Each row was made from one walk, in order. Every step used is in the known rows, and no mark comes twice. Write each row's walk.
Known rows
gekup/kene: .28,-.36,-.22,.24,-.36,-.20,.03,-.11,.05,-.07,.15,-.11,-.18,-.02,.45,.22,.04,.11,-.55,-.14,-.04,-.38,-.27,.40,-.33
kene/godem: .31,.14,.07,-.02,.09,-.11,.07,-.23,-.18,.02,.05,-.09,-.03,-.17,.03,-.25,-.09,-.19,-.02,-.43,.45,.09,-.27,-.18,-.09
gozi/gekup/viba/godem/tonobu: .38,.44,.08,.03,-.01,-.23,.08,-.13,.38,.35,-.01,.22,-.24,-.53,-.27,-.02,.32,-.20,.02,-.15,.22,-.39,.24,.04,-.42
tonobu/tibo/gozi/gekup/kene/godem: .27,-.10,.22,.19,-.13,.05,.03,-.08,-.22,-.18,.09,-.07,-.04,.11,.04,-.47,-.18,.11,-.34,-.10,.13,-.01,-.09,-.02,.18
kene/tibo/gozi/gekup: -.12,.06,-.14,-.19,.12,.38,.19,.13,.09,-.12,.35,.15,.44,.32,-.49,-.04,.00,.18,.24,.53,-.33,.23,.09,-.31,.35
viba/godem/gozi/gekup: .22,-.18,.24,-.04,-.36,.40,.38,-.17,.35,-.03,.13,.21,.42,.15,-.25,.03,.17,-.24,.07,.26,-.04,-.09,.03,-.23,.18
nimin/gekup/viba: .08,.10,-.04,.31,.39,-.01,-.21,-.11,.26,-.12,.17,-.46,-.41,-.30,-.23,.41,-.29,-.22,-.24,-.18,.62,-.16,-.50,.30,-.55
godem/tonobu/tibo/viba/gekup/gozi: -.12,.06,-.39,.07,.44,.21,.14,-.08,-.08,.04,-.38,-.26,-.06,-.38,-.33,.54,-.29,.37,.17,.21,-.03,-.08,.22,-.05,.42
kene/tibo: -.38,.10,-.15,-.17,.15,-.13,.14,.09,-.19,-.06,-.03,.01,.04,.33,.00,.07,-.01,-.20,.35,.03,-.14,.38,-.28,-.05,.03
tonobu/tibo/viba/gekup: -.36,.02,.10,-.20,.38,.26,-.09,.17,.03,.00,-.25,-.23,.12,-.14,-.13,.43,-.19,.38,.32,.16,-.22,.24,-.09,.11,.32
godem/tonobu/tibo: .20,.14,-.03,-.02,-.14,-.50,.17,-.30,-.22,.25,-.60,.22,-.49,-.30,-.03,-.12,-.37,-.35,.25,-.01,-.04,-.14,-.16,.22,-.18
tibo/viba: -.20,-.08,-.26,-.16,.10,-.01,-.33,.02,-.26,.04,.19,-.23,.28,.09,.37,.30,.03,.28,.18,-.27,-.15,.23,.00,-.13,-.03
gekup/viba/godem/gozi: -.31,-.25,.12,.03,-.16,.10,-.05,.05,.22,-.03,.09,-.02,.12,.17,.23,.09,.29,-.44,-.16,-.16,.42,-.03,-.06,-.01,.04
gozi/gekup: .50,-.03,-.03,-.09,-.18,.28,.39,-.20,.31,.09,.14,.06,.24,-.11,-.38,.14,-.09,-.05,.12,.25,-.17,-.12,-.18,-.13,.01
godem/tonobu/tibo/gozi: -.30,.10,-.37,-.11,.21,-.25,-.14,.00,-.28,.01,-.10,.21,-.07,.00,-.05,-.14,-.18,.07,.10,.23,-.05,.05,.22,-.06,.07
nimin/tibo/viba/gekup: -.37,.01,.08,-.30,.53,.31,-.11,.48,.17,-.07,.12,-.16,.18,-.05,-.14,.38,-.02,.35,.30,.09,-.14,.38,.01,-.16,.21
tibo/gozi: -.29,-.01,-.56,-.12,.28,.01,-.17,.08,-.07,-.10,.34,.03,.26,.10,.03,.11,.06,.20,-.07,.13,.03,.10,.14,-.20,.00
gozi/gekup/viba: .21,-.05,-.08,-.04,.13,.28,.00,.18,.42,.21,.28,-.37,-.14,-.18,-.32,.16,-.13,-.06,-.10,.05,.23,-.15,-.38,.15,.02
gozi/gekup/kene/godem: .51,-.09,.24,.18,-.21,.06,.13,-.17,-.08,-.08,.20,-.09,-.04,-.03,.04,-.33,-.05,.03,-.35,-.23,.23,-.12,-.24,.03,-.01
nimin/tibo: -.06,-.13,-.18,-.14,.19,-.20,.12,.39,.11,-.21,.10,.08,-.18,.14,.10,-.11,-.13,-.41,.10,-.16,.00,.31,-.08,-.38,-.25
tibo/viba/godem/tonobu: .18,.42,.00,-.03,-.01,-.36,-.07,-.23,.06,.27,-.06,.29,-.04,-.38,.07,.07,.39,-.02,.15,-.32,.03,-.19,.43,-.09,-.43
tonobu/tibo: .00,-.10,-.14,.08,-.11,-.29,.13,-.22,-.18,-.05,-.61,-.06,-.29,-.05,.14,.00,-.50,-.33,.12,-.05,-.17,.01,-.28,.16,.00
gozi/gekup/kene/tibo/viba/godem: -.37,.13,.12,.21,-.05,.08,-.18,.12,.09,-.37,-.03,-.10,.41,.35,.29,.05,.36,.17,-.02,-.22,-.50,.20,.50,-.28,.08
nimin/godem/gozi/gekup/kene/tibo: -.33,-.27,.22,.06,-.30,.09,.19,.13,-.02,-.17,.11,.32,.14,.69,-.04,.03,.07,-.09,.00,.24,-.36,.25,-.24,.12,.10
tibo/viba/godem/gozi/gekup: .08,-.19,.26,-.09,-.32,.45,.22,-.09,.25,-.04,.19,.16,.51,.24,-.15,.05,.19,-.09,.12,.22,-.12,.02,.12,-.30,.26
tibo/tonobu: .51,.01,-.45,-.30,.17,.02,-.40,.02,-.19,.26,-.19,-.14,-.06,-.19,.30,-.15,.19,.20,.03,.10,.17,-.10,-.05,.38,-.51
kene/godem/tonobu/tibo/viba: -.17,.10,.07,-.12,.06,-.25,-.31,-.07,-.57,.15,-.22,-.04,-.08,-.01,.27,-.13,-.21,.13,.34,-.27,-.12,.25,.08,-.07,.08
kene/godem/gozi/gekup: .34,-.21,.34,-.18,-.29,.41,.39,-.18,.09,.10,.27,.20,.33,.15,-.33,-.18,-.03,-.22,.15,.23,.23,.03,-.26,-.22,.27
godem/tonobu/tibo/viba/gekup/kene: -.01,-.20,.12,.09,-.09,-.02,-.11,.10,.02,.04,-.03,-.10,-.19,-.13,.22,.29,.01,.46,-.28,.09,-.21,-.24,-.10,.50,-.02

Write each row's walk
.20,.46,.00,.00,.10,-.18,-.02,-.05,.33,.30,.10,.24,-.17,-.44,-.30,-.05,.36,-.08,-.02,-.06,.19,-.31,.39,-.06,-.32
tibo/gozi/gekup/viba/godem/tonobu
-.72,-.03,-.31,-.11,.36,.12,-.16,.41,-.15,-.27,.35,.03,.21,.44,-.03,.08,.14,.39,-.06,.37,-.21,.31,.11,-.03,.27
viba/gekup/kene/tibo/gozi
.06,.25,.06,.13,-.05,-.44,.03,-.17,-.02,.14,-.66,.09,-.52,-.32,-.01,-.17,-.23,-.38,.11,-.14,-.01,-.18,.06,.20,-.18
gekup/viba/godem/tonobu/tibo
.25,.22,.15,.00,-.08,-.48,.16,-.32,-.34,.23,-.59,.21,-.49,-.30,-.05,-.36,-.41,-.37,.22,-.15,.15,-.06,-.16,.13,-.10
kene/godem/tonobu/tibo
-.20,.04,-.06,-.13,.00,-.26,-.30,-.06,-.46,.16,-.24,-.03,-.06,-.01,.30,.05,-.19,.15,.34,-.17,-.23,.19,.08,.01,.02
godem/tonobu/tibo/viba
-.11,-.06,-.14,-.03,.25,.30,-.14,.32,.25,.07,.22,-.34,-.14,-.02,-.32,.01,-.24,.06,-.10,.23,.11,-.02,-.17,.08,.25
tonobu/tibo/gozi/gekup/viba
-.21,-.25,.09,.01,-.29,.05,.10,-.14,.14,-.08,-.01,.16,.28,.20,.28,.09,.31,-.45,-.06,-.12,.26,-.02,.02,-.14,-.03
viba/godem/gozi
.04,.18,.04,.26,.07,.16,-.03,.06,.61,-.16,-.05,-.26,.06,-.14,-.09,.10,.21,-.16,-.24,-.23,.02,-.17,.23,-.12,-.09
gozi/gekup/viba/godem
.39,.45,-.03,.00,-.06,-.42,.14,-.33,.23,.29,-.14,.37,-.16,-.51,-.07,.04,.37,-.23,.07,-.26,.16,-.34,.29,-.02,-.55
viba/godem/tonobu
-.56,-.26,.10,-.15,-.10,.17,-.26,.29,-.40,-.11,.31,-.08,.34,.64,.35,.08,.13,.33,.21,.06,-.35,.44,-.01,-.05,.33
godem/gozi/gekup/kene/tibo/viba
.26,-.25,-.05,.18,-.38,.01,.09,-.03,.06,-.05,.18,.15,-.06,.07,.02,-.06,-.03,.29,-.41,.33,-.29,-.35,.05,.26,-.02
godem/tonobu/tibo/gozi/gekup/kene
-.35,.02,-.46,.04,.54,.37,.14,.08,-.06,-.10,-.19,-.37,.15,-.12,-.31,.63,-.20,.41,.18,.22,-.07,.12,.16,-.17,.53
kene/tibo/viba/gekup/gozi
.06,-.25,.06,-.12,.01,.36,.02,.20,.32,.22,.34,-.27,-.06,-.02,-.25,.11,-.05,-.17,-.07,.14,.38,-.10,-.42,.15,.15
godem/gozi/gekup/viba
-.33,.13,.00,.25,.01,-.11,-.26,-.07,.03,-.33,-.41,-.17,.21,.10,.41,.07,.10,.00,.01,-.39,-.37,.14,.49,-.26,-.02
tonobu/tibo/viba/godem
-.42,.18,-.30,.03,.29,-.20,-.27,.13,-.12,-.05,-.12,.08,-.14,-.01,-.05,-.17,-.09,.04,-.04,.14,-.01,.03,.35,-.06,.07
gekup/viba/godem/tonobu/tibo/gozi
-.48,.12,.02,.22,.00,-.06,-.29,.14,.01,-.39,-.07,-.15,.31,.33,.45,.09,.37,.14,-.07,-.35,-.41,.22,.47,-.24,-.01
gekup/kene/tibo/viba/godem
.53,.27,.16,-.06,-.10,-.24,.11,-.20,-.14,.34,.27,.37,-.21,-.35,-.18,-.35,.17,.07,-.09,-.08,.36,-.27,.07,.05,-.27
tibo/gozi/gekup/kene/godem/tonobu
.09,.01,-.22,-.29,.25,.13,-.40,.34,-.26,.11,-.18,-.13,-.10,.15,.24,-.18,.28,.39,.04,.34,-.05,.10,-.08,.53,-.24
viba/gekup/kene/tibo/tonobu
.16,-.36,-.13,.17,-.25,.14,.07,.23,.17,-.27,.42,.03,.06,.26,.08,-.04,.04,.26,-.49,.27,-.29,-.17,.06,.06,-.02
nimin/tibo/gozi/gekup/kene
.13,-.04,.27,.08,.08,.09,-.10,.02,-.16,-.08,.17,-.24,-.01,-.08,.15,-.14,.00,.28,-.29,-.31,.26,.03,-.18,.10,.08
tibo/viba/gekup/kene/godem
-.37,-.15,-.16,-.20,.25,-.05,-.33,.42,-.22,-.18,.25,-.12,.16,.30,.39,.05,-.04,.12,.24,-.27,-.21,.51,.14,-.41,-.02
nimin/tibo/viba
-.35,.18,-.32,-.01,.20,-.25,-.16,.00,-.17,-.10,-.18,.22,-.02,.00,-.02,-.17,-.07,.04,.03,.17,-.14,.05,.41,-.15,.05
viba/godem/tonobu/tibo/gozi
.70,.28,.25,-.05,-.20,-.29,.21,-.29,-.10,.41,.15,.34,-.31,-.45,-.17,-.31,.11,-.05,-.07,-.17,.38,-.34,-.07,.13,-.34
gozi/gekup/kene/godem/tonobu
.02,-.21,.33,-.03,-.35,.38,.22,-.11,.15,-.08,-.02,.15,.43,.28,-.14,-.04,.04,-.15,.16,.26,-.21,.05,.11,-.24,.35
tonobu/tibo/viba/godem/gozi/gekup
.06,-.05,.33,.12,.05,.03,-.11,.02,-.24,-.13,-.05,-.23,-.12,-.04,.17,-.23,-.16,.23,-.25,-.27,.18,.06,-.18,.14,.17
tonobu/tibo/viba/gekup/kene/godem
.26,-.02,.27,.10,.04,.04,.05,-.05,-.04,-.06,.11,-.16,-.11,-.17,.05,-.15,-.03,.15,-.35,-.27,.34,-.08,-.28,.15,-.01
viba/gekup/kene/godem
.01,.05,-.10,-.08,.24,.18,-.11,.27,.23,.21,.23,-.19,-.23,-.15,-.41,-.05,-.17,.04,-.04,.24,.18,-.10,-.12,.13,.14
godem/tonobu/tibo/gozi/gekup/viba
.29,-.45,.16,.27,-.61,.18,.20,-.08,.26,-.14,.23,.07,.13,.20,.21,.06,.20,.03,-.50,.14,-.15,-.37,-.06,.22,-.04
viba/godem/gozi/gekup/kene
.12,.24,.04,.12,-.13,-.50,.14,-.30,-.08,.10,-.72,.23,-.42,-.28,.03,-.16,-.21,-.38,.16,-.10,-.12,-.17,.11,.11,-.20
viba/godem/tonobu/tibo
-.17,-.11,.05,.03,-.17,.03,.21,.16,-.06,-.15,.12,.04,.02,.45,.00,.00,.05,.02,.02,.23,-.35,.16,-.26,.12,.12
gozi/gekup/kene/tibo
-.11,-.14,.32,-.11,-.27,.45,.24,.01,.15,-.09,.18,.17,.53,.41,-.19,-.02,.20,-.12,.25,.29,-.19,.17,.11,-.32,.35
kene/tibo/viba/godem/gozi/gekup
.08,.33,.18,.29,.01,-.45,.01,-.31,-.01,-.01,-.67,.08,-.57,-.35,-.11,-.08,-.32,-.41,.06,-.11,.10,-.20,.03,.22,-.35
nimin/gekup/viba/godem/tonobu/tibo
-.04,-.28,.22,-.18,-.20,.07,.12,-.16,-.25,.09,.17,.13,.14,.19,.16,-.20,.07,-.43,.04,-.17,.63,.14,-.36,-.10,.13
kene/godem/gozi
